Known rows, with every way that one mark hangs from another:
E{P{B Q{R}} Y{A}}: [-15   5  34  -1  -2  10   1   8 -12   9   0 -26  -9  25   6  10 -17   4
   6   2  13]
P{B Q{R{S}}}: [-10  -9   3   0  -7   5   5  17 -11  12   8 -24 -22   7  11  -3  -3  12
   4  -9  18]
Q{L{M} P{B} R{S}}: [-10  -1 -13   0 -10   7   1  33 -12  17   2 -17  -8   2  17  -3   2   5
 -14  -3  -5]
S{R}: [-7 -2  6 -2  7 -5  0  6 -4  8  1 -6 -2 -3  8  3 -4 -5  7  4  7]
E{P{B Q{L{M} R}}}: [-10   0  10   3  -5  22   4  21 -11  27  -5 -34  -3  15  15  -5  -8  -7
  -7  -7  10]
L{M}: [ -1   7  -2  -2   0   7   1  -1   2  14   6   5   5  -4   6  -1  -5  -6
 -13   4  -9]
Q{L R}: [ -3  -5  -8   2   2  -9   3  15  -4   2   3 -16   2   2   9  -2   5  -2
  -1  -1  10]
Q{L{M} P R{S}}: [ -5   6 -15  -6  -1   2  -4  28  -7  14   5  -6  -2  -4  14  -2   4   3
 -15   1  -6]
S{L{M} R{Q{P}}}: [  4  19  16   5  15   6   1   9  -9  19   0  -4   0  -6  19 -10   3  -9
 -13   7  -3]
E{P{Q{R}}}: [  0   5  15  -3  -1   8  -3  12  -9  13  -5 -21  -4  12   5  -3  -8   0
   8  -3  13]
P{B Q{L{M} R}}: [-11  -4   5   7  -3  10  11  17  -2  24  10 -28  -3  10  17 -11  -2  -4
 -11  -7   9]
B{P}: [-7  6 -1  1 -3  2 -6  3 -3  3 -4  3  6 -3 -6  0 -2  1  0 -5 -6]
R{Q{L} S}: [  4  -4 -17  11  10   2   4  12 -12  -2   2  -6 -12  -8   4   4   6  -2
  -4  -7  12]
P{B Q}: [ -6  -4  14   6  -4  14   6   5   0   9   1 -17 -11  11   2  -6  -4   3
   4 -10   8]
E{P{B Q{R{S{L}}}} Y{A}}: [-19  -1  27  -5   2  20   4   7 -20  -1   4 -22 -21  18  15  14 -10  15
  -1   1  16]
Q{P R}: [ 2  9  3 -3 -5 -9 -8 17 -5  7 -2 -8  2  5  4 -6  4  4  3  2 -2]
Y{A E{P{B Q}}}: [ -1  -6  25   1  -8  21   3   8   3   6   0 -24 -17  14  -1  -4 -16 -10
   2  -8  -1]
Y{E{P{B Q{L R}}}}: [  1 -12  12   2  -7   8  10  22  -7  16  -3 -40 -17  12   7  -7  -4  -6
   0 -22  13]
R{Q{P{B}}}: [  8   7  10  13  -2   4  -2  14 -11   6  -9 -13  -9   8   1 -10   0  -1
   2  -7  -3]
Y{A{L{M}} E{P}}: [  7   1   6  -1  -7  10  -2  11   8   1  10   2   2  -2   7   3  -4 -21
 -15   4  -7]

Rows:
[ -1  10  -5  -9  -1   7  -3  16  -9  10   6   0  -5  -5  19  -3   7  11
 -19   4  -7]
Q{P R{S{L{M}}}}
[ -8  -4  -1   3  -7  -2  -1  29  -8   5  -5 -26  -3  12   7  -9   8   3
   0  -4   2]
Q{L P{B} R}
[  5  -2  11  -6  -4   7  -3   4   3  -2  -1  -7  -5   2  -1   2 -12 -12
  -2   1  -9]
Y{A E{P}}
[ -4   7   6  13   5   8   2  25 -12  26  -3 -20  -3   2  17  -8  -2 -15
  -7  -2  -1]
S{R{Q{L{M} P{B}}}}
[  1   6  13  11   4   0  -1  21 -14  16  -8 -20 -10   6  10  -7  -3  -6
   8  -3   6]
S{R{Q{P{B}}}}
[ -6   7  11   1  -2  -1  -4  10  -4  16   3 -14   2   4   0  -8  -2   2
   7 -10   8]
B{P{Q{R}}}
[ -6  -9 -19  -2   0  -6   3  20 -12   1   7 -13  -8  -3  11   4   7   6
  -2  -4  12]
Q{L R{S}}
[  3   3  13   7  19  -2   6   1 -11   5   1 -12  -8  -7  16  -4   4  -8
  -2   3  14]
S{L R{Q}}
[ -5  -3 -20  -4   0   0   3  19  -9  13  12  -9  -5  -9  17   4   2   0
 -17   0   4]
Q{L{M} R{S}}
[ -8   1  10   6   5  -6   1   2   3 -19  16  11   3   6   0  16   3  -1
   0  10   9]
E{Y{A{L}}}
[ -6   4   5  -6   6  13   6   8  -5  14  15  -8 -11  -3  20  -3   3   7
 -17  -1   8]
P{Q{R{S{L{M}}}}}
[  1 -13  21   7 -12   5   4  24   2   3  11 -29 -15  14   7  -3  -3 -13
   4  -8  17]
Y{A{L} E{P{B Q{R}}}}
[  9  15  -1   2   9  13  -2   8 -11   9   2   7  -9  -9  12  -3   8   2
 -20   0  -9]
R{Q{P} S{L{M}}}
[ -6  -4  18   5  -8  27   7  14   6  16   6 -26 -11   9   6  -5 -15 -18
 -14  -7  -8]
Y{A E{P{B Q{L{M}}}}}
[-10  12  31  -4   6  16  -4  -3  -4   0   0  -4  -3  15  -5  13 -15   2
   5   6   4]
E{P{Q} Y{A}}
[  0  -5  19   8 -11  24   6  16   9  10  12 -16 -10   8   7  -2  -8 -18
 -10  -6   1]
Y{A{L{M}} E{P{B Q}}}
[ -9 -11   6  11  -1  15   9  12   0   5   2 -24 -10  12   0  -7   1  -1
   1 -12  10]
P{B Q{L}}
[-12   7   3   3   2   6  -1  15  -2  25   8 -16   9   0   7  -9  -2  -6
 -10  -8   1]
B{P{Q{L{M} R}}}
[  1   5 -11  11  -2  15   2  25 -13  14   0 -11 -13  -2  10  -5   1  -3
 -15  -7  -7]
R{Q{L{M} P{B}} S}
[ -6  -7  14   4  -6   2   5  12  -3  15   4 -27 -11  13   9  -7  -3   3
   5  -8  16]
P{B Q{R}}
[  2   8   2   8   1  20   3  13 -14  11   0  -6 -15  -4  16  -7   3   4
 -19  -5  -8]
R{Q{P{B}} S{L{M}}}
[  4   1  23  -4  -3   3  -3  12   4   9   5 -23 -10   9   3  -2 -13 -10
   4  -4   4]
Y{A E{P{Q{R}}}}
[-18   1  27   7   2  23   4   8  -7  -1  -2 -20  -8  23   0  11 -13   0
   4  -2   8]
E{P{B Q{L}} Y{A}}
[ -9  12  14   0   2  11  -3   5  -3  -2   8   9  10   7   6  18  -7  -8
 -10  13   0]
E{P Y{A{L{M}}}}
